Each row was made from one small tree. Brackets hold a mark, then the marks that hang from it, in the order of their numbers. Every link used is in the known rows. Write each row's tree.
Known rows
{Q654 Q459}: [-11   2  -6  -7   2   9   8  -6   2   6  14   1   3   5  -3   5 -21  -1
  -6   3   8  -2  10  -5  -2 -16   1   4  -8  14   5 -12   3 -16  -9 -14
   2   8   2]
{Q681 Q174 {Q260 Q459}}: [ -6   7  11  -4   5   3  12  16  -3   6  14   7  -9  -8  53  -3  -6 -10
   2  -3   7  -9   6 -15   3 -17   6 -12 -16  10   4  -8  -9 -15   1 -13
  10   9  -1]
{Q755 {Q681 Q174 {Q260 Q459} Q789}}: [ -4   4   7  -4   3   2  17  23  -3   4  16  12  -3  -6  61   0   1  -8
   4  -3  12  -8   6 -15   2 -12   9 -25 -18   7   1  -6  -9 -14   0 -12
  13   5   1]
{Q654 {Q459 {Q789 Q681 Q956}}}: [ -5   5  21 -31   8   8  10  -5  13   3  10   5   1  20 -12   1  -6   5
  -3   0  11   4   6  -6  -2 -17  -3   5   1  21  11 -16  -1 -15 -18 -13
  -3  11   0]
{Q956 {Q789 Q681}}: [ -5   1  15  -1   4   1   7   5   3  -2  12  -2 -15  15   5   3 -20   4
  -2  -3  10   0   7  -8   0 -19   4   2  -2  14   3 -13   7 -16 -11 -10
   6  16   1]
{Q789 {Q459 Q260} {Q681 Q174} Q956}: [ -1   5  52 -11  10 -15  16   8  13  -1   3  11 -11   6   4  -5  -6   0
 -10 -11   2  -4   4 -19  -4 -14   1  -1  -1  15   3 -15  11 -15 -20 -21
  -2   9  -5]
{Q260 {Q459 Q789} {Q681 {Q174 Q60}}}: [ -9  12   9   3  12   6  13   4  -3  -2  16   9  -6   9  29  -4   6 -15
   0  -3   3 -12   7   1   9  -4   6  -4  -8   8  14  -9 -10 -17   3   4
  23  14   7]
{Q60 {Q174 Q681}}: [-10  -2  -2  13   3   4   9   7  -5  -2   9   0  -5   5   8   3 -13   0
 -12  -2   1  -9  11  -5   2   0   4   6   1   8  -1 -10   7 -16  -6   2
   8   2   3]
{Q681 Q148 Q174 Q260 Q755 Q789}: [  0   9  -5  -1  10   9  19  14  -4   2  18  -5  -6  13  61  -8   1  -6
  -3   3   1  -7   9 -18   4 -18   9 -27 -22  10   5   3   6 -14   4  -6
  27   5  -4]
{Q174 {Q60 {Q789 {Q681 Q148} Q956}}}: [ -1   5  14 -18  12  -3  14   7  10   2   7 -13  -6  19   8  -3  -6   5
  -5  -3   3  -5   4  -7   1 -10   0   2  -1  10  -6 -11   2 -13  -9  -2
  13  11   9]
{Q60 {Q174 Q681} Q789}: [ -9  -3  -6  10   3   2  10  13  -5   5   9   2   0   1  15   4 -12   2
  -8  -4   1 -11   9  -7   4   3   5   3   1  10  -9  -7   1 -16  -6   5
  13   4   7]
{Q174 Q60 Q681}: [-13   1  -7  10   6   4   9   5   1  -3  13  -8  -7  -7  -8   2 -13  -4
 -15   0   6 -12  14  -1   2   5   2   7   2   4   3  -8   5 -16  -3   9
   5   3   8]
{Q956 {Q789 {Q459 {Q260 Q681}}}}: [-10   4  34  20   6 -19  12   4   7  -2  12   2 -10  17 -13  -1 -15   4
  -4  -8  11  -8   7  -6   6 -16   8  -2  -4  13   7 -15  13 -18  -2 -12
  17  19  -1]
{Q789 Q459 {Q681 Q148 Q755} Q956}: [  2   5  41  -6  12   0  17 -12  13  -6   6 -24 -12  25  13 -12  -8   7
  -6   1  -5  -3   6 -10  -2 -21   1   2  -4  16   6 -11  11 -12 -15 -17
  11   9  -4]
{Q459 Q654 {Q789 {Q681 Q148}}}: [ -2   3   4   1   8  15   8  -1  10   0  17   2  14  33   8  -4   5   0
  -2   0   5  13  10  -2   2 -16   4  -5   3  17   5 -12   2 -14  -5  -6
  21  18  -7]
{Q956 {Q789 {Q459 {Q260 Q681} Q654}}}: [ -8   1  33  23   6 -16   9   6  11   0  17  10  -6  20 -18  -4 -11   3
   0  -8  13   0   9  -3   7 -16   8  -5   1  14   6 -15  14 -18   1 -12
  22  24  -4]
{Q260 {Q681 Q148 Q174 Q755}}: [ -4  10  -2   7  12   3  15 -10  -5   1  14 -12 -14  23  35  -8  -5 -12
  -1   2  -7  -8  10  -3   5 -19   6  -8 -14  12   8  -4   6 -15   4 -10
  29   9  -2]
{Q755 {Q681 Q148 Q260 {Q789 Q459}}}: [ -3   1  15  15   3   3  20  19   6  -3  12  -8   6  13  24  -2  -2   7
  -2   1  13  -5   9 -11   0 -14   9 -20 -15   7  -3  -8   0 -12   0 -13
  17   4  -3]
{Q174 Q60 {Q681 Q148}}: [-10   3 -11  12   9   5  10   2   3  -5  14 -19  -6   0   2  -1 -11  -4
 -15   1   3 -11  14   2   3  -3   2   5  -3   2   1  -8   5 -14   0   9
  15   2   7]
{Q60 Q174 Q789}: [ -6  -1  -3   5   1   5  13  11  -7   9   9   6   9  14  20   4 -11   3
  -4  -2   0  -7   5 -10   3  -2   7  -2  -2  11 -10  -9   2 -16  -6  -2
  14   9   5]
{Q789 {Q459 Q654} {Q681 Q148 Q174}}: [  1   3  26  13  11   6  11   9  10  -2   9   4  -6  16  19  -8  -4  -4
  -3  -2   0   3  10  -8   0 -20   3  -2  -6  14   2 -11   4 -13  -9 -19
  16  15  -8]
{Q459 {Q260 Q681}}: [-11   6   7   4   5 -12   9  -4   4   3  12   8   0  19  -5   1  -6  -2
  -8  -8   8  -2   9  -5   3  -9   5  -5   1  15   6 -13  11 -19   1 -13
  14  15  -1]
{Q956 {Q789 Q459}}: [ -7  -2  28  17   1   2  13   5   3  -2  12  -4 -11   7   0   0 -23   5
  -1   0   9  -9   8  -6   1 -17   6   5  -7  10   4 -13   6 -15  -8  -8
   9  13   1]
{Q459 Q654}: [ -7  -4  -2   4   2   9   6   0   4   5  16   8   6  15   1   1  -9  -2
  -1   1   8   5  12  -3   0  -7   5  -2   1  15   2 -10   6 -16  -3  -8
  11  15  -2]
{Q654 {Q459 Q260 {Q789 Q681}}}: [ -7   9   8 -14   6   1   8  -4  11   4  15  13  17  12 -13   2  -6   1
 -13  -5   9   8   8 -11   0 -17   1  -3   3  18   8 -14   6 -18 -14 -14
   1  13  -3]
{Q174 {Q681 Q755 {Q789 Q956}}}: [ -8  -1  12 -11   9   2  15  -4   4  -5  14  -6 -14   6  18  -6  -5   3
  -7   1   4 -10  10  -7   1   1   2  -8  -3  18   8  -3  13 -14  -8   4
  14   2   2]
{Q956 {Q789 {Q459 Q654} Q681}}: [ -2  -3  36  15   5   1   7   8  11  -4  12   4 -11  18  -9  -3 -17   6
   0  -3  10   5   8  -7   1 -18   5   2   1  16   3 -15   7 -15 -13 -13
  10  21  -3]
{Q956 {Q789 {Q459 Q260 Q654} Q681}}: [ -2   0  39  14   5 -12   7  11  15  -3  15  10  -2  13 -12  -3 -14   6
  -6  -9  10   7   8 -11   1 -18   6  -3   5  15   1 -15  15 -16 -13 -15
   9  22  -6]
{Q459 Q260 Q654 {Q789 Q681}}: [ -4   3  12  -1   5   2   5   1  13   3  18  17  21  22  -8  -1   5   0
  -8  -7   8  15  10 -10   2  -8   5  -9  12  19   5 -13   7 -17  -9  -8
  10  20  -8]
{Q60 Q789}: [ -8  -1  -3   0   1   5  10   3  -1  12  12   2   7   7  13   3 -13   2
  -2  -1   5  -6   7  -8   1  -5   6  -4  -4  15  -4  -8  -1 -16  -3  -6
  11  11   4]
{Q789 Q681}: [ -5   3  11  -3   4   4   8  -1   4   0   8   1  -4  17   5   1 -12   1
  -9  -2   6   2   8  -9  -3 -12   3   2   2  15   3 -13   5 -16 -12 -15
   2  12  -1]
{Q260 {Q459 Q789}}: [ -9   4   9  -2   2  13  10  -7   1   1  17   4  10   7  29  -1  -1  -3
   2   0   5  -3   6  -5   4 -10   5  -3  -5  14  11 -11  -7 -16  -3  -3
  16  14   0]

Write each row's tree
[ -9  -1  -5  12   5   5  12  14  -6  -6  11   9  -4   9  21   1  -7   4
 -12  -1   6  -9  11  -7   3   7   6  -5  -3  11   1  -6  11 -15  -6   5
  17   3   2] -> {Q60 {Q174 {Q681 Q789}}}
[-11   6  -1 -10   2   5  10  -6   7   7  19  12  24   9 -10   4  -8  -1
 -10  -2   9   3   9  -8   2 -13   4  -4  -3  15   8 -13   5 -18  -8  -8
   6  11  -2] -> {Q654 {Q459 Q260 Q789}}
[ -1   0  36  13   6  -2   9  26  13  -2  13   3 -13  14  -2  -4 -13   6
   1  -5  16   3   7 -13   2 -22   7  -7  -3  14   1 -14   1 -14  -7 -14
   7  21  -4] -> {Q956 {Q789 {Q459 Q654} {Q681 Q260}}}
[ -3   1  20  11   3   3  21  28   1   0  10  10  -2  -1  28   1  -3  -1
  -1  -3  12  -9   8 -16  -1  -9  10 -23 -15   7  -2  -7  -4 -13  -4 -14
   7   2  -2] -> {Q755 {Q681 Q174 Q260 {Q789 Q459}}}
[ -1   6   8  -7   8   1  13  27   1  12   8   9  -7   1  32  -1  -6  -4
  -2  -7   7  -5   5 -21   1 -13   6 -14  -9  14  -7  -7  -9 -15  -5 -14
   4  11   1] -> {Q60 {Q789 {Q681 Q174 Q260}}}
[ -5  -5  37   0   4   2  12   1  13   2  10   4  -3  16 -12  -5  -8   5
   1  -2   7   0   8  -4  -1  -8   1   2   1  17   4 -15   5 -14 -10 -12
   6  14  -3] -> {Q789 {Q459 Q654} Q956}
[ -8   7   9  -3   3  10  11   8   3   5  17   3  10   5  34  -2   3  -2
   2  -2  11  -4   6 -11   5 -14   7 -11  -8  14   9 -10 -13 -16   2  -4
  14  14  -1] -> {Q681 {Q260 {Q459 Q789}}}
[ -4  -7  34  -4   4   0  12   6  13  10   9   7   2  11  -7  -4  -6   7
   4  -3   6  -2   5  -6   1  -4   3  -2   1  19  -4 -12   0 -14  -8  -9
  10  16   1] -> {Q60 {Q789 {Q459 Q654} Q956}}
[  0   4  27  14   9   2  10  16  16   0  11  -6   1  22   9  -8  -3   5
  -4  -3   8   6   9 -13   1 -23   5  -9  -4  14   0 -12   0 -13  -3 -20
  12  16  -8] -> {Q789 {Q459 Q654} {Q681 Q148 Q260}}
[ -9  11   1  -7  11 -11  13   6   1   3  15  25  -2  11  16   0  -6  -6
  -8  -5  11  -5  10  -9   5 -12   5 -17 -14  17  10  -8  11 -18  -3 -16
  19  10  -1] -> {Q654 {Q459 {Q260 {Q681 Q174 Q789}}}}
[ -1   6  -7   1  10  11  18  -1  -6  -2  17  -5  -4  15  55  -7  -3  -6
  -3   5  -4  -7   9 -11   3 -14   7 -18 -18  12   7   1  12 -14  -2  -4
  31   5  -3] -> {Q681 Q148 Q174 Q755 Q789}
[ -8   2 -10   9   8   8  10 -14   1  -3  17 -25  -6   5  20  -6 -11  -3
  -9   3  -5  -8  14  -3   1 -12   3   1  -5  11   4  -3  10 -13  -1   0
  19   1   0] -> {Q174 {Q681 Q148 Q755}}
[ -3  10  20  -9   9   1  10  18   2   3  11   7 -14  -2  51  -4  -4  -9
   0  -6   6  -4   5 -19   1 -20   4 -10 -12  13   4 -10  -9 -15  -6 -19
   5  12  -2] -> {Q789 {Q681 Q174 {Q260 Q459}}}
[ -5   5   7   1   5  14   9   1   5   6  25  -1  11  11  38  -8   9  -5
   6   2   5   3   8 -10   8 -13   9 -17  -2  16  10  -4  -8 -15   5  -2
  22  17  -4] -> {Q681 {Q260 {Q459 Q654 Q789}} Q755}
[ -6   3  21  11   4   4  16  21   6  -1  11   5   1  10  19  -3  -5   7
  -5  -1  15  -9   8 -17   2  -6   9 -18 -12  14   5  -7   2 -15  -3 -10
  12  10  -2] -> {Q681 Q260 {Q789 Q459}}
[ -9   1 -11   9   8   4  12   1  -2   2  16 -18  -2 -10   6  -2 -13  -4
 -11   0  -3 -15  12  -5   5   6   5   1   2   6  -3  -1   3 -16  -3  13
  14   3  11] -> {Q174 {Q60 Q789} {Q681 Q755}}
[ -9   1   3   6   7   2   7  21   7   1  21  10  -5  -5  39  -6   3  -1
   0  -3  16  -4  12  -8   7  -3   6 -17  -7  16   6  -5  -2 -14   6   0
  21  12  -2] -> {Q174 {Q681 {Q260 {Q459 Q654}} Q789}}
[ -7   6   0   6  10   3  15  -7  -2  -3  15  -2  -9  26  23  -5  -2   0
  -3   2   4  -7  10  -5   5  -4   8 -14  -6  18  12  -3  12 -17   0  -6
  27  12   1] -> {Q260 {Q681 Q755 Q789}}
[ -7   1  22  21   9  -1  12   7   8  -4  13  15  -3  27   3  -7   0   4
   0  -2  13  -2  12  -1   5  -1   8 -12  -3  20  10  -9   7 -16   1 -11
  26  20  -3] -> {Q260 {Q681 {Q789 {Q459 Q654}}}}
[ -7   7   5 -12   6  14   8  -4   8   2  13   6   9  16  -7   2  -9   1
  -7   1   9   5   9  -7  -1 -17   0   2  -1  19  10 -14  -2 -16 -15 -12
   2  12   0] -> {Q654 {Q459 {Q789 Q681}}}
[ -3  -2  17  17   7   9  14  -1   5  -4  18   2   5  18  16  -8  -4   4
  -3   3   3  -1  11  -9   2  -3   8 -14  -3  17   8  -2  13 -15  -6  -6
  24  14  -5] -> {Q681 Q755 {Q789 {Q459 Q654}}}
[ -5   2  24 -17   5   7  10  11  12   7  18   9   5  14  22  -5  11   0
  10  -2  14   3   4  -7   6 -13   4 -13  -2  18   8 -12 -11 -15   1  -5
  15  18  -2] -> {Q681 {Q260 {Q459 Q654 {Q789 Q956}}}}
[-11   3  -5   9   6   2   9  21   4  -1  13  -9  -8  -9  -4   1  -9  -4
 -14  -2  12 -12  13  -7   3   0   4  -2  -2   3   1  -8  -2 -15   2   6
   2   3   8] -> {Q174 Q60 {Q681 Q260}}
[ -5  -1  19  17   2   2  16  13  -3   5   5   3   8  11  13   1 -12   7
  -5  -2  -1 -11   5 -12   2  -2   8   1  -4  10  -8 -10   1 -16  -9  -6
  14  10   3] -> {Q60 Q174 {Q789 Q459}}
[ -1   9   5  -1  12   7  13   1  -3  -4  12  -7 -11   5  20  -4  -9 -11
 -13   0  -6  -6  10 -13   0  -8   4  -2  -2   6   4  -4   7 -15 -13  -3
   7   7   4] -> {Q789 {Q681 {Q174 Q60} Q755}}
[-11   9  19 -23   8  -8  12  -8  13   5  14  12   6  24 -22   0   0   1
  -4  -6  12   0   6  -2   4 -14   0  -3   0  21  13 -16   5 -18  -4 -12
  10  14   0] -> {Q654 {Q459 {Q260 Q681} {Q789 Q956}}}
[ -5  -4  15 -13   3  13   9  -1  10   6  16  12  10  25  -7  -1   3   1
   4   0   9   7   7  -1   2  -5   2  -4   6  19   7 -13   0 -15  -6  -1
  12  15  -2] -> {Q459 Q654 {Q789 Q956}}
[ -2   2  37  -5   8   0  21  11   8  -2  11  -6  -9  13  22 -10  -1   8
  -3   1   9 -10   5 -18   1  -8   7 -18 -10  16   7  -4   8 -14  -7  -9
  12   8  -2] -> {Q681 Q260 Q755 {Q789 Q459 Q956}}
[ -3   1  -7   1   4   8  18   9  -4  -1  14   3   2  12  40   2  -4  -5
  -1   1   5  -4   9  -6  -1 -13   7 -18 -17   7  -2  -5   4 -13  -3  -9
  20   1  -1] -> {Q755 {Q681 Q148 Q174 Q789}}
[ -9  11   4   7  10 -12  13   8  -1   1  12  10  -6   9   3   0  -4 -13
 -12  -8   4  -9  10  -6   5  -3   6  -6  -4   5   5 -10   9 -19   1  -4
  15  11   4] -> {Q459 {Q260 {Q681 {Q174 Q60}}}}
[ -4   5   2   2   6   5   7   7   7   7  20  -5   2  10  43  -6   0  -3
   5   0   9   3   8  -8   5 -22   6 -12 -11  12   2  -9  -5 -14   9 -12
  24  16  -4] -> {Q681 Q148 {Q260 {Q459 Q654}}}
[ -5   4  18  15   9   6  19  19  -1  -7  10   9  -5   1  20  -3  -7  -4
 -10   0   5 -15  10 -10   2   3   7  -9 -12   5   6  -6   6 -15  -9   1
  15   6   4] -> {Q681 {Q174 Q60} {Q789 Q459}}
[ -2   3   8 -17  10   3  19   5  -3   8  12  -6 -10   0  21  -3  -8  -7
  -2  -1  -4 -14   5 -10   2  -2   3  -6  -6   7  -3  -3   2 -15  -8   5
  12   5  10] -> {Q681 {Q174 {Q60 {Q789 Q956}}} Q755}
[ -2   7   9  -3   7   4  12   4   4   2  12 -11  -7  15  20  -5  -8   0
  -7  -1   4   0   8 -18  -1 -17   6  -9  -3  15   3  -7   3 -15  -9 -14
   4  11  -3] -> {Q789 {Q681 Q260 Q755}}
[ -1   2  25 -19   7   8   9  16  17   5  13  11   2  28  -2  -4   9   4
   2  -5  15  11   5 -11   2 -12   3 -11   7  21   6 -14  -5 -14  -8  -8
   4  18  -4] -> {Q459 Q654 {Q789 {Q681 Q260} Q956}}
[ -7   2  20 -18   2  -1  13  -3  10   5  14   9  14  18  -7   0   2   2
  -6  -6   8   2   5  -9   0  -6   3  -7   4  16   6 -14   7 -17  -8  -4
   7  11  -3] -> {Q459 Q260 {Q789 Q956}}
[ -6   4   3   1   2   2  13   4   3   4  15 -16   2   5  43   0  -5  -3
   4  -1   9  -2   7  -8   1 -25   6 -11 -12   5  -3 -10  -9 -12   5 -15
  14   6   0] -> {Q755 {Q681 Q148 {Q260 Q459}}}
[ -3   2  27 -22   6   8  12  -1  10  -1   8   4  -1  25  -3  -2   1   4
  -3  -3   8   4   5  -7  -1 -10   0   0   5  20   9 -15   0 -14 -15  -7
   2  12  -1] -> {Q459 {Q789 Q681 Q956}}
[ -1   7  15  -2   9   3   7   2   8   2  19  -6  -5  10  39 -10   0  -4
   1  -2   4   6   8 -16   4 -19   6 -12  -1  17   6  -7  -2 -15  -4 -16
  13  18  -4] -> {Q789 {Q681 {Q260 {Q459 Q654}} Q755}}
[ -2   5  15  -2   6   0  12  11   3   1  16 -13 -18  14  19  -3 -15   3
  -2  -1   8  -1   7 -17   2 -25   7  -9  -5  13   2  -7   5 -15  -7 -10
   8  14  -1] -> {Q956 {Q789 {Q681 Q260 Q755}}}
[ -5  -3  40  -1   4 -10  11   2  17   4  12  10   5  13 -16  -4  -4   5
  -5  -7   7   3   8  -9  -1  -7   3  -2   5  16   2 -15  13 -16 -10 -15
   6  15  -5] -> {Q789 {Q459 Q260 Q654} Q956}
[ -2  -1  25 -17   7   9   8   2  14   2  12  12   3  31 -10  -3   5   3
   0  -3   9  12   7  -4   0  -8   1  -2  10  22   8 -15   1 -14 -13  -6
   7  18  -4] -> {Q459 Q654 {Q789 Q681 Q956}}
[ -1   7   2  -5   8   1  11  18   7  10  10  -9   1  16  27  -2  -6   4
  -2  -4   8   0   6 -17   2 -20   5 -12  -8  15  -7  -8  -5 -14  -1 -13
  13  12   0] -> {Q60 {Q789 {Q681 Q148 Q260}}}
[ -6  -1  23 -16   4  10   8  -5  10   4  18   9   6  16  19  -4   6  -1
   9  -1   9   4   5   0   4  -8   2  -4   2  20  11 -13  -5 -15  -5  -3
  17  18  -1] -> {Q260 {Q459 Q654 {Q789 Q956}}}
